In the rows, 128 means zero.
Known rows, with every step that occurs:
mavon, gilu, betalo: [184 126 125 157 120 103 138 133 192 141 124 160 111 150 131 122 111 161
 132 153 135 117  98 101 136 121 146 172  93  58  71  91 175 148 119 109
 142 107 111 155 113 147 120 155 131 169 142 142 106 145  78 108  81  86
 120 122 123 115 117 114 125 143]
bodu, kemis, mavon, gilu: [154 115  82 139 135 113 159 127 144 108  94 192 145 153 140 113 113  95
 107 105  95 165 134 130 113 119  42 123 132 129 139  99 142 127 116 114
 159 185 107 117 136 117 120 123  90 137 139 185 129 149 145 123  93 124
 117  93 110 123  93 163  93 181]
gilu, nale, kemis: [ 88 163 188 165 115 122  78  81  82 151 136  94 113 137 163 162 131 112
 128 123 127 141 109  96 162 133 170 137 166 158 134 192  67 101 173 105
 162  95 109 119 107 126 124 132 131 144 135  76 138 108 122 151 157 115
 153 120 114  95 187 138 116 107]
betalo, gilu, nale, kemis, bodu: [131 158 234 142 120  73 118  93 113 120 165 111 122 158 138 136 160  96
  47 133 140 169  83 106 159  95 129 172 151 143 137 162  58 179 161 106
 176 100 111 154 138  99 105 137 157 157 149  64 143 124 121 155 160 101
 159 147 185 144 161  93 162  97]
kemis, gilu: [148  73  86 126 120 159 112 165 126 129 125  90 125 105 132 131 132 156
 153 142 104 151 106 164  96 142 115 105 140 111 122  95 130 133 116 163
 129  99 152 149  99 194 138 115 122  95 106 169  96 128 165 106  92 143
  91 108 147  83  99 137 113 126]
betalo, gilu, lunesu: [153 140 136  80  86 142 164 132 141 110 157 108  84 121 133 113 138 145
 107 161 122 138 157 133 119 150 110 192 140 121 149 109 118 162 154 135
 127  91 183 140 134 148 146  75 150 123 146 146 117  88  76 118  87 110
 126 119 140 156  68 129 134  96]
mavon, gilu, nale: [150 134 161 183 115 131 135  99 127 115 108 150  98 144 131 132 133 136
 126 151 143 182 112 120 142 141 146 151 138  79 106 137  92 155 143  89
 160 103 109  85 149 132 139 152 113 134 127 140 127 114  58 140 118  66
 160 133 135 122 116 143 117 149]
betalo, gilu: [171 118 131 109 102 128 134 142 160 107 120 111 110 140 152 131 144 150
 117 156 109 134 116 145 110 140 134 158 142 114 146  98 122 164 152 171
 127 108 132 140 132 160 141 119 174 115 131 138 127  82 117  90 101 124
 134 119 170 136  75 137 108 133]
lunesu, kemis, mavon, gilu, betalo: [128 148  59 184 101  82 168 126 249 133 129 147 143 160 133 154 116 127
 106 141 179  81 140  92 150  41  78 151 116 109  93  83 168 175  72 102
 111 147  97 166 121  97 101 120  81 146 127 100 108 180 104 116 163 104
 100 135 150 141 149 114 108 143]
mavon, gilu, kemis, lunesu: [116 146 156 117 165 157  90 174  86 112 133 168  80  87 129 125 124 164
 120 114  92 138 101 126 133 129 136 142 114  81  68 102 163 133 148 135
 131 120  97 127 141  77 161 117 181 129 139 152 103 106  88 132 110  78
 118 117 144 125 129 115 145 123]
gilu, lunesu, kemis, mavon: [ 64 182  49 109 102 123 166 141 185 137 161 115 130 116 103 128 125 105
 144 120 179  88 215 118 145  63  59 119 183 146 158 139 115 122  88 117
  96 133 151 134 103 112 110  36  68 102 125 107 139 145 136 130 157 140
 105 114 122 172 113 133 114  92]
tafas, kemis, nale, gilu: [115 140  94 127 109 107 126  90  77 121 128 141 175 122 107 158  75 139
 146 109 154 104 141 119  94 148 144  72  92 181 208 138 128 151  49 107
  98 148 137  76 138  93 135 141  96 109  85 152 118 125 136 143 162 182
 174 165  69 129 129  88 158 180]
betalo, gilu, mavon, kemis, bodu: [209  92 206  96 160 116 128 134 158  80 126 120 118 127 132 116 161  90
  51 162  74 139  69 192 121 103 137 166 117 125 136 107 132 103 179 168
 115 173 147 196 157 144  68 165 195 163 156 126 163 109 217 127 119 167
  89 162 186 146 111  97 139  96]
kemis, bodu: [164 143 145 107 183 102 137 184 149 133 151 148 146 135  75 105 131 109
 140 120 133 124 122 169 151 109  86 114 180  99 132 108  86 104 122 128
 133 103 110 152 110 164  94 111 151 155 127 127 165 139 192 114 124 143
 132 137 142 159 111 105 143 106]
kemis, lunesu: [109 116 157 103 181 138  71 158 109 128 145 106 106 100 120 128 146 139
 174 122 120 115 116 149 136 162 132  95 133  83 101 111 134  84 130 187
 137  99 107 128 131 159 165 104 177  94 143 150 165 110 131 104  93 134
 118 108 115 133  92 148 133 114]
lunesu, kemis: [102 148  89 137 149 122 142 172 171 140 134 121 150 135 112 123 152 137
 173 126 151  99 162 142 129  97 113  97 184 118 122 148 133 128 127 159
 115 102 101 128 125 143 150  84 150 123 125 103 158 120 143 104 148 158
 134 124 142 139 128 140 109  86]
kemis, nale, gilu: [123 116  99 149 112 138 123  96  97 153 102 121 170 135 106 157 108 142
 183 131 157 114 146 131 110 177 179  85  89 152 160 124 124 114  92 123
  93 151 153  65 140 124 149 174  95  96  92 127 110 132 126 118 165 138
 167 155  92 136 146 131 126 175]
mavon, kemis, nale, gilu, betalo: [145  90 136 109 105 148 115  89 135 165 120 100 141 130 140 136  96 129
 114 155 125  68 111 108 141 161 231 163  22 160 104 115 173 119  98  91
 104 159 161 138 129 133 114 236  97 122 124 120  63 158 123 120 147 143
 116 167  97 159 212  96 148 180]
lunesu, kemis, nale, gilu: [ 82 126  69 168 123 123 151 108 139 162 103 126 194 137  99 143 125 148
 180 124 194  97 168 114 114 120 149  61 108 158 154 158 136 147  73 125
  87 152 126  78 154  97 154 153  92  97  87  91 128 140 111 126 207 148
 171 161 111 148 168 126 127 147]
betalo, gilu, nale, kemis: [117 142 203 154  86 111 102  66 102 124 131  82 105 145 191 158 156 123
  68 145 122 161  93  95 133 135 172 185 140 159 145 169  82 170 185 126
 165  98 120 130 130  97 135 133 160 131 139  78 118  93  85 141 157  99
 157 134 164 113 163 133 123 115]
mavon, kemis: [167 104 160  81 153 163 100 155 141 121 111 127 110 111 140 103 133 122
 131 139  73 104 116 158 136 155 159 164 141 136 122 126 128  91 167 141
 137 120 129 148 101 179 120 140 159 128 148 152 120  80 172 125  84 163
 108 122 112 145 140 138 110 111]
bodu, kemis: [127 106 127  82 165 143 137 166 104 134 105 152 134 146 122 100 133 102
 155 103  88 154 131 153 112 168  91 100 143 141 128 139 142 106 156 143
 161 137 109 129 132 163 141 121 149 139 143 156 165 143 168 117  85 156
 122  90 109 129 102 164 110 138]
bodu, kemis, mavon, gilu, nale: [136 111 126 147 113 128 153  83 114 108  90 159 121 160 156 132 120  67
  88 112 127 187 126 110 131 119  74 131 118 127 123 125 109 146 119  67
 177 172 108  94 158  99 117 153  63 128 136 155 122 172 106 142 119  83
 138 103 126 136 108 165 103 195]
gilu, mavon: [144 111 122 156 147 127  94 124 138 124 107 105 121 142 129 153 143 121
 182 146 111 126 116 157 117 140 161  79 151 115 142 131 137  35 164 181
  94 145 130 144 123 157  99 136 152 138 119 119 173 115 188  99 123 161
 115 112 129  85  91 156  94 122]
lunesu, kemis, nale, gilu, betalo: [ 84 124  74 163 100 104 157 100 164 188 136 100 187 164 107 147 122 140
 155 147 209  58 154  82 136 117 182  96  66 151 111 135 177 162  54 100
  82 136 127 118 146 101 139 187  90 123  93  64 106 192  84 109 206 127
 144 168 122 143 199 107 141 153]
lunesu, kemis, mavon: [ 94 141  41 140 122 114 144 147 202 133 127 111 167 138 123 154 147 111
 157 117 164  72 170 131 136  62  81  92 177 142 151 131 124 128  95 145
  88 145  98 138 105 116 113  77  96 112  98 100 149 133 181 109 174 160
 109 118 138 155 116 150 105 116]
betalo, gilu, kemis, nale: [138 134 101 117  90 158 156 115 103 115 121  97 120 137 136 171 136 139
  98 146 100 122 141 131 129 151 141 139 119 149 156  91 132 171 121 108
  89 134 135 136 149  77 152 167 186 101  99 102  84 113  98 101 156 101
 137 154 171 146 155  90 107 161]
nale, gilu, lunesu, kemis, bodu: [ 88 174 120  92 149 101 186 178 152 151 190 158 158 107  55  74 126 128
 120 108 202 109 184 123 139  75 105 124 144 145 126 162 103 149 109  97
 109 116 156 116 138 101 102  61  75 138 130  87 142 153 136 166 173 141
 152 161 135 195 134  89 198  59]
mavon, gilu, nale, kemis, lunesu: [ 92 148 234 189 152 113  56  77  60 123 129 150  91 100 164 144 143 135
 107 108 131 174  69  76 164 139 148 145 117  97  92 178 111 132 147 123
 185 104  78 112 144  82 168 139 155 111 163 126 144 114  40 173 132  64
 155 114 111  82 160 144 140 114]

Rows:
[169  89 159 112 128 164  75 106 123 118  87 113 123 104 150 126 118 131
 126 157  85 110 103 157  93 149 236 143  79 158 130 150 160  56 182 162
  93 210 167 111 129 131 101 174 119 147 127 134 122  82 203 143 131 188
 107 138 114 114 144 144 134 131] : nale, gilu, mavon, kemis
[ 72 153 188 119 181 122  38 127  75 139 143 127 120  93 147 142 136 144
 151  97  98 111  97 110 138 140 137 103 143 132 117 162 131  79 154 184
 151  97  99 146  99 122 159  87 192 108 154 124 162 104 138 133 124 144
 127  92  95  97 146 132 143  85] : nale, kemis, lunesu
[143 102 117 143 126 140  88 107 120 133 101 102 140 134 135 153 124 146
 164 148 132 128 116 145  81 144 220  88 100 135 138 138 141  55 160 167
  75 182 156  89 127 128 103 147 101 138 111 122 143 110 175 120 149 168
 135 127 127  98 108 149 122 137] : nale, gilu, mavon
[184 129 189  68 198 124 123 176 142 121 142 150 126 112  96  83 136  97
 111 120  85 111 116 184 162 113 115 160 152 122 120 126 101  97 145 124
 144 132 115 173 114 176  81 129 154 153 140 139 143 123 215 141  98 167
 108 144 137 166 143  95 142  99] : mavon, kemis, bodu
[147 186 221 199 161  78 132  99 100 124 144 182 134 153 116 116 141 112
  79 103 141 183  86 101 167  86 112 154 153 115 113 183  61 146 151  65
 184 112  88 134 129  83 103 139 123 176 145  92 143 140 105 181 151  85
 169 150 137 113 185  93 160 103] : mavon, gilu, nale, kemis, bodu
[ 98  89 164  62 206 140  78 171  61 131 127 137 120 104 128  92 143 107
 148  99  94 139 110 145 122 180  85  79 116 121 105 123 158  89 153 180
 175 121 106 131 155 161 167 117 176 103 164 164 187 146 150 116  83 143
 117  78 108 136  85 163 135 130] : bodu, kemis, lunesu
[139  35  93 129 150 161 121 147  81 112  97 100 137 118 147 123 143 106
 127 119  71 196  74 181  66 151  92  49 105 137 127 115 166  68 163 188
 134 174 160 155 144 179 117 151 131 123 140 169 147 165 208 134  96 165
  71  99 145  47  98 161  90 140] : bodu, kemis, gilu, mavon
[106 140 162  77 174 104  59 160  85 102 160 135 112  81 114 132 102 135
 141  90 112 108 117 135 119 133  89  77 115 121 154 126 147 121  82 184
 147  90  96 139 129 130 151  69 179 106 131 160 170 113 155 129  94 176
 118 103 101 123  66 106 156 118] : tafas, kemis, lunesu
[197  83 177 107 117 155 110  99 154  86  90 105  87 124 182 136 153 116
  83 169  48 135  74 173 108 135 177 174 100 137 141 114 160  97 191 188
 112 173 155 185 144 150 108 173 184 131 150 135 137  79 183 117 103 163
  79 138 167 111 108 138  94 124] : betalo, gilu, mavon, kemis
[116 140  99 126  88  92 125  78 106 148 153 116 163 140 117 166  71 144
 120 116 170  63 125  82 112 140 173  98  41 167 159 115 173 164  36  88
  87 134 132 123 128  97 114 175  90 150  96 117  93 174 127 129 158 166
 152 166  90 126 145  64 173 187] : tafas, kemis, nale, gilu, betalo
[167 150  80 164 113 115 139 115 183 105 102 174 127 138 126 143 105 123
 135 136 127 135 136 131 115 100  85 131 140  99 142  86 116 127  95 120
 113 159 122 112 112 116 117  97  94 119 111 168 109 124 130 110 106 118
 121 116 115 124  97 149  91 158] : kemis, mavon, gilu
[106  85  99 111 128 138 146  91  59 156  98 150 182 142 109 119 115 116
 151 101 131 136 143 123 101 190 125  62  75 183 152 147 142 116 101 114
 127 180 145  58 173 122 159 188  96  99 119 153 131 162 130 135 145 149
 162 138  78 138 141 151 129 193] : bodu, kemis, nale, gilu
[107  80  64 145 103 133 146 185 186 160 159  82 148 134 134 138 137 152
 129 151 152 100 111 123 120  82 116 128 113 113  74  96 188 184 102 146
 123  92 131 204 110 170 122 123 117 130 116  99  93 182 135 104 147 139
  77 133 178 106 159 104 123 105] : lunesu, kemis, gilu, betalo
[127 149  78 100 115 125 191 122 123 101 121 186 114 120 127  88 101  92
 100  93 114 174 162 116 134 115  18 151 132 137 141 109 139 125 113  88
 150 166 150 109 138 101 124  86  62 138 163 183 123 152 104 150  69 104
 112  94  82 143  78 162 121 159] : bodu, kemis, mavon, gilu, lunesu
[147 159 128 135 124 136 171 132 135 106 138 180  87 108 107  88 104 157
 152 135 130 159 148 122 138 132  93 171 148  75 123 122 121 133 129 102
 139  89 151 111 120 131 141  86 114 129 150 167 132 102  56 144  61  87
 137 128  96 126  91 137 129 109] : mavon, gilu, lunesu
[142 117 117 108  92 115 107 142 157 168 149 102 130 148 134 134 100 162
 133 148 155  78 121 109 116 147 228 160  68 120  77 105 167 131 131 123
 101 131 158 135 108 143 114 155  90 154 120 104  87 144 130 101 131 128
 129 121 136 143 140 118 150 154] : nale, gilu, betalo
[ 78 167  90 108 127 142 178 168 158 144 156 118 126 110  93  97 137 126
 162 122 164  95 200 120 142  99  91 131 176 127 138 159 125 135 128 128
 112  85 139 128 119 138 140  60 119 116 137 112 155 124 104 130 124 133
 130 123 113 154 116 130 129  63] : gilu, lunesu, kemis
[129 176 167 136 183  89 105 149 120 143 158 156 156 126  99 116 133 112
 118  92 118 122 106 140 162  82  83 127 183 143 136 168  77  93 142 121
 149  99  90 169  88 131  91  92 161 168 146  92 158 135 194 145 133 154
 139 124 119 115 173  94 143  77] : nale, kemis, bodu
[144 132 129  77  86 160 143 171 137 119 136 102  89 128 158 138 136 150
  84 148  85 111 123 137 106 134 163 178 155 139 113  92 137 176 183 132
 107 121 127 151 124  97 135 118 197 145 112 107  88  83 129 105 128 113
 114 127 191 148 122  97 130 122] : betalo, gilu, kemis
[152 106 179 127  90 141 125  94 136 112 131  69  91 155 168 148 150 124
 101 177 131 170 110 134 133 151 167 173 139 118 132 119  86 185 163 125
 150 105 137 115 158 146 138 151 145 118 127 108 120 103  77 107 129  83
 145 139 184 143  97 145 122 140] : betalo, gilu, nale
[133  50  87  87 136 163 133 180  87 119 111 116 135 111 141 101 131 113
 120 105  74 187  98 157  87 161  70  88 123 145 123 105 148 140 144 156
 164 134 144 138 130 195 143 139 125 106 134 186 117 160 180 126  76 153
  85  86 138  94 103 151 117 151] : bodu, kemis, gilu
[128 163 185 202 111 114 103  58 104 127 118 159 108 137 165 145 139 137
 105 118 127 176  91  83 151 125 155 162 145 125 109 185  87 129 163  88
 175 115  97  97 123  84 142 139 120 153 141 109 120 101  56 169 136  77
 167 134 109  80 181 133 129 119] : mavon, gilu, nale, kemis
[ 95 174  86 189 116 131 216 100 148 121 123 178 138 123  78 116 130 138
 166 116 184 138 193 105 163 112  62 116 123 102 145 155 131 154  48  86
 115 103 119 105 159  93 169 126 103 102 135 127 141 141  20 138 140  80
 156 162  83 138 143 122 108 108] : mavon, gilu, lunesu, kemis, nale
[ 91 152  92 129 125 172 132 129  82 152 122 104 132 133 112 165 122 126
 165 117 115  94 154 132 148 154 143  95 144 155 142 119 125 112 110  84
  90 124 124 118 128 100 130 167 163 121  88 103  96 131 137 113 167 122
 132 146 122 124 171 103 112 150] : gilu, kemis, nale
[116  80 134 146 102 161 101 137  93 120 132  56  99 122 151 148 139 128
 134 154 130 174 105 145 124 151 143 115 136 114 109 111  90 152 133 122
 155  92 153 116 119 186 132 149 101 104 102 149  87 134 122 129 127 100
 112 119 161  93 127 136 118 149] : kemis, gilu, nale
[ 71 154  92 106 108 144 169 155 143 152 154 131 146  95 100  99 122 156
 152 124 187 104 198 107 116 106 147 139 137 154 132 165 135 147 126 123
 101 117 165  79 125 100 141  60  74 114 129 101 130 117 101 147 155 129
 141 135 112 169 121 116 159  78] : nale, gilu, lunesu, kemis
[137 169  84 130  93 130 165 111 162  96 136 172  99 120 120 119  94 121
 126 120 141 138 165 109 133  99  70 167 144 106 146  93 120 129  99  96
 116 132 164 114 110 109 117  68  66 123 138 176 103 129  91 141  86  91
 114 113  90 141  87 144 131 137] : kemis, mavon, gilu, lunesu
